Known rows, with every way that one mark hangs from another
Z714[Z702]: [ 12,   2, -14,  27, -13,  -5,  -6,  15,  -1, -18, -11, -20, -16,  12,  10,
   1, -12,  12,   0]
Z185[Z511]: [ 13,  10,  -2,  14, -20, -19,  -9,  18, -17, -19,  -3, -18, -14, -10,  -7,
  11, -30,   6,  -5]
Z782[Z134 Z499 Z511]: [  6,  17,  -9,  26,  -2, -25, -16,  31,   4,   5,  -6,  -6, -18, -14,   6,
   1, -17,   2,  15]
Z782[Z134 Z511]: [  0,   6, -11,  20,  -8, -14,  -6,  30, -16,   2,  -6, -11, -24,  -9,   9,
   5, -17,  10,   7]
Z714[Z134 Z279 Z702 Z797]: [-25,  -4, -26,  45,  18,   5, -12,   3,  12,  -6, -33,  -9,  -3,   1,  20,
  37, -20,  26,  -5]
Z714[Z134 Z279 Z702[Z185] Z797]: [-21,  -3, -22,  36,  18,   5, -13,  -2,   4, -15, -36, -14,   0,  -5,   8,
  39, -25,  29,  -3]
Z714[Z279 Z797]: [-13, -16, -10,  41, -15, -12, -14,   8,   2,   3, -24, -17,  -8, -10,   3,
  46, -25,  19,   9]
Z714[Z134 Z702]: [ -3,  11, -18,  28,   8,   1,  -7,  10,   1, -17, -15, -12, -13,  15,  15,
   1, -10,  10, -10]
Z782[Z499[Z714[Z702 Z797]] Z511]: [  2,  16,  -8,  28,   1, -37,  -7,  21,  19, -17, -14, -16, -23,  -7,   2,
  -6, -29,  14,   1]
Z499[Z714]: [ 15,   1,   7,  30, -16, -33,   4,  21,   0, -22, -11, -22, -31,   7,   0,
   1, -20,   4,  -1]
Z885[Z797]: [ 11,  -6,  -9,  18, -25, -23,  -3,  14,  -5,  -9,  -1, -23, -29,  -1,  -7,
  -8, -27,  -3,  -3]
Z499[Z714[Z702[Z185]]]: [ 18,   3,   2,  26,  -8, -24,   6,  17,   0, -34, -16, -27, -28,   8,   0,
  -2, -21,  11,  -3]
Z702[Z185]: [ 14,   1,   3,  11, -23, -19, -13,   9, -23, -21, -11, -27, -12,  -4, -18,
  12, -23,   8,   7]
Z714[Z134]: [ -5,   9,  -7,  26,  -3, -13, -12,  12,  -9,  -6, -11, -11, -13,   7,   3,
   8, -14,   2,  -6]
Z714[Z702[Z185] Z797]: [ -1,  -2, -18,  21, -10, -10, -13,   3, -10, -18, -21, -25, -11,  -2,  -6,
  24, -26,  17,   6]
Z782[Z499[Z714[Z279]]]: [ 16,   6,   5,  41,  -9, -35, -10,  20,  23, -14, -16, -15, -17,  -1,   1,
   8, -18,   2,   8]
Z782[Z499]: [ 15,  10,  -1,  30, -18, -30, -21,  16,  10,  -5,  -8, -15, -11,   0,  -4,
   6, -14,  -5,  12]
Z782[Z134]: [ 10,  -1,  -7,  29, -14, -12, -10,  25, -15,   4,  -6, -11, -20,  -1,   9,
  18,  -9,  -3,  14]
Z499[Z714[Z279 Z702 Z797]]: [  1,  -8,  -7,  44,  -1, -20,   4,  15,  15, -21, -26, -20, -24,   3,  12,
  22, -24,  21,  -1]
Z782[Z134 Z499[Z714[Z702]] Z511]: [ 11,  19,  -9,  31,  10, -29,  -4,  34,  16,  -9, -11,  -8, -28,  -8,  13,
  -8, -18,   6,   8]
Z499[Z714[Z279 Z702 Z797] Z782]: [  0, -22,  12,  37,   1, -17,  10,  19,  22, -20, -13, -23, -30,   9,  16,
  28, -23,  20,   4]
Z782[Z511]: [ -1,   5,  -7,  15, -18, -20,  -5,  20, -12, -10,  -6, -20, -21,  -4,  -1,
  -3, -24,  16,  -3]

Rows
[ 10,  18,  -3,  30,   4, -35,  -6,  35,  11,  -4,  -9,  -8, -28, -12,   7,
  -5, -19,   2,  10] -> Z782[Z134 Z499[Z714] Z511]
[ -7,   4,  -1,  35,   1, -32,  -2,  14,   1, -14, -19, -15, -28,   3,   1,
  15, -25,   5,  -4] -> Z499[Z714[Z134 Z797]]
[  8,  -8,  20,  20,  -1, -28,  13,  35,   3, -13,   4, -19, -42,   3,  13,
   5, -20,   8,   5] -> Z499[Z714 Z782[Z134 Z511]]
[  2,  15,  -6,  33,   6, -37,  -9,  31,  11,   0, -13,  -8, -27, -16,   6,
   6, -24,   3,  12] -> Z782[Z134 Z499[Z714[Z797]] Z511]
[ -3, -11,  15,  24,   0, -30,   9,  30,   2,  -7,  -1, -18, -41,  -2,  10,
  19, -27,  10,   8] -> Z499[Z714[Z797] Z782[Z134 Z511]]
[ -5,  -7, -17,  28,   0,  -1, -10,   4,  -1, -22, -30, -22,  -1, -14,   1,
  41, -33,  31,   2] -> Z714[Z279 Z702[Z185[Z511]] Z797]
[  0, -13,  24,  34,   7, -20,  10,  22,  17, -17,  -8, -16, -29,  12,  14,
  18, -18,  11,  -3] -> Z499[Z714[Z134 Z279] Z782]
[ 12,  17,   3,  36,  -2, -37, -12,  19,  18, -14, -12, -12, -20,   3,  -1,
  -1, -16,  -5,   4] -> Z782[Z499[Z714[Z134]]]
[ 17,   8, -10,  12, -10,  -7,  -6,  11, -13, -32, -12, -25, -11,   0,  -4,
   4, -24,  15,  -3] -> Z714[Z702[Z185[Z511]]]
[  6,  -4,  15,  26,  10, -17,  12,  21,  15, -26,  -4, -19, -34,  21,  16,
   1, -15,   8,  -6] -> Z499[Z714[Z134 Z702] Z782]
[-14,  -6,  16,  21,   7, -31,   8,  20,   7, -13,  -6, -17, -36,   4,   6,
  12, -30,  14,  -5] -> Z499[Z714[Z134 Z797] Z782[Z511]]
[ -8,   1, -18,  41,  16,   9,  -6,  10,  13, -15, -26, -10,  -5,  10,  24,
  17, -10,  23,  -9] -> Z714[Z134 Z279 Z702]
[  3, -16,  21,  26, -12, -32,   6,  20,   7, -14,  -2, -23, -36,   7,   3,
  22, -26,   5,   7] -> Z499[Z714[Z797] Z782]
[  2,  21,  -1,  26,   5, -39,  -8,  23,  16, -15, -11, -12, -24,  -5,   0,
 -13, -24,   8,  -4] -> Z782[Z499[Z714[Z134]] Z511]
[-27,  -6, -14,  43,   7,  -8, -17,   4,   3,   4, -28,  -8,  -5,  -7,   8,
  45, -23,  18,  -1] -> Z714[Z134 Z279 Z797]
[ -4, -12,  18,  20,  -7, -34,   9,  23,   6, -14,  -2, -24, -39,   1,   3,
  13, -32,  14,   1] -> Z499[Z714[Z797] Z782[Z511]]
[ 15, -12,  23,  27,  -6, -26,  11,  32,   4, -11,   3, -18, -40,  10,  12,
  13, -15,  -1,  10] -> Z499[Z714 Z782[Z134]]
[  9,  -7,  12,  22,   6, -18,  17,  34,  10, -19,   0, -19, -41,   9,  21,
  -1, -18,  14,   2] -> Z499[Z714[Z702] Z782[Z134 Z511]]
[ -9,  -1, -10,  45,  13, -17,   3,  13,  15, -20, -29, -15, -22,   4,  16,
  21, -22,  20,  -8] -> Z499[Z714[Z134 Z279 Z702 Z797]]
[  4,  -6,  24,  25,   1, -27,   8,  22,   9, -19,  -1, -18, -35,  15,   8,
   6, -18,   3,  -4] -> Z499[Z714[Z134] Z782]
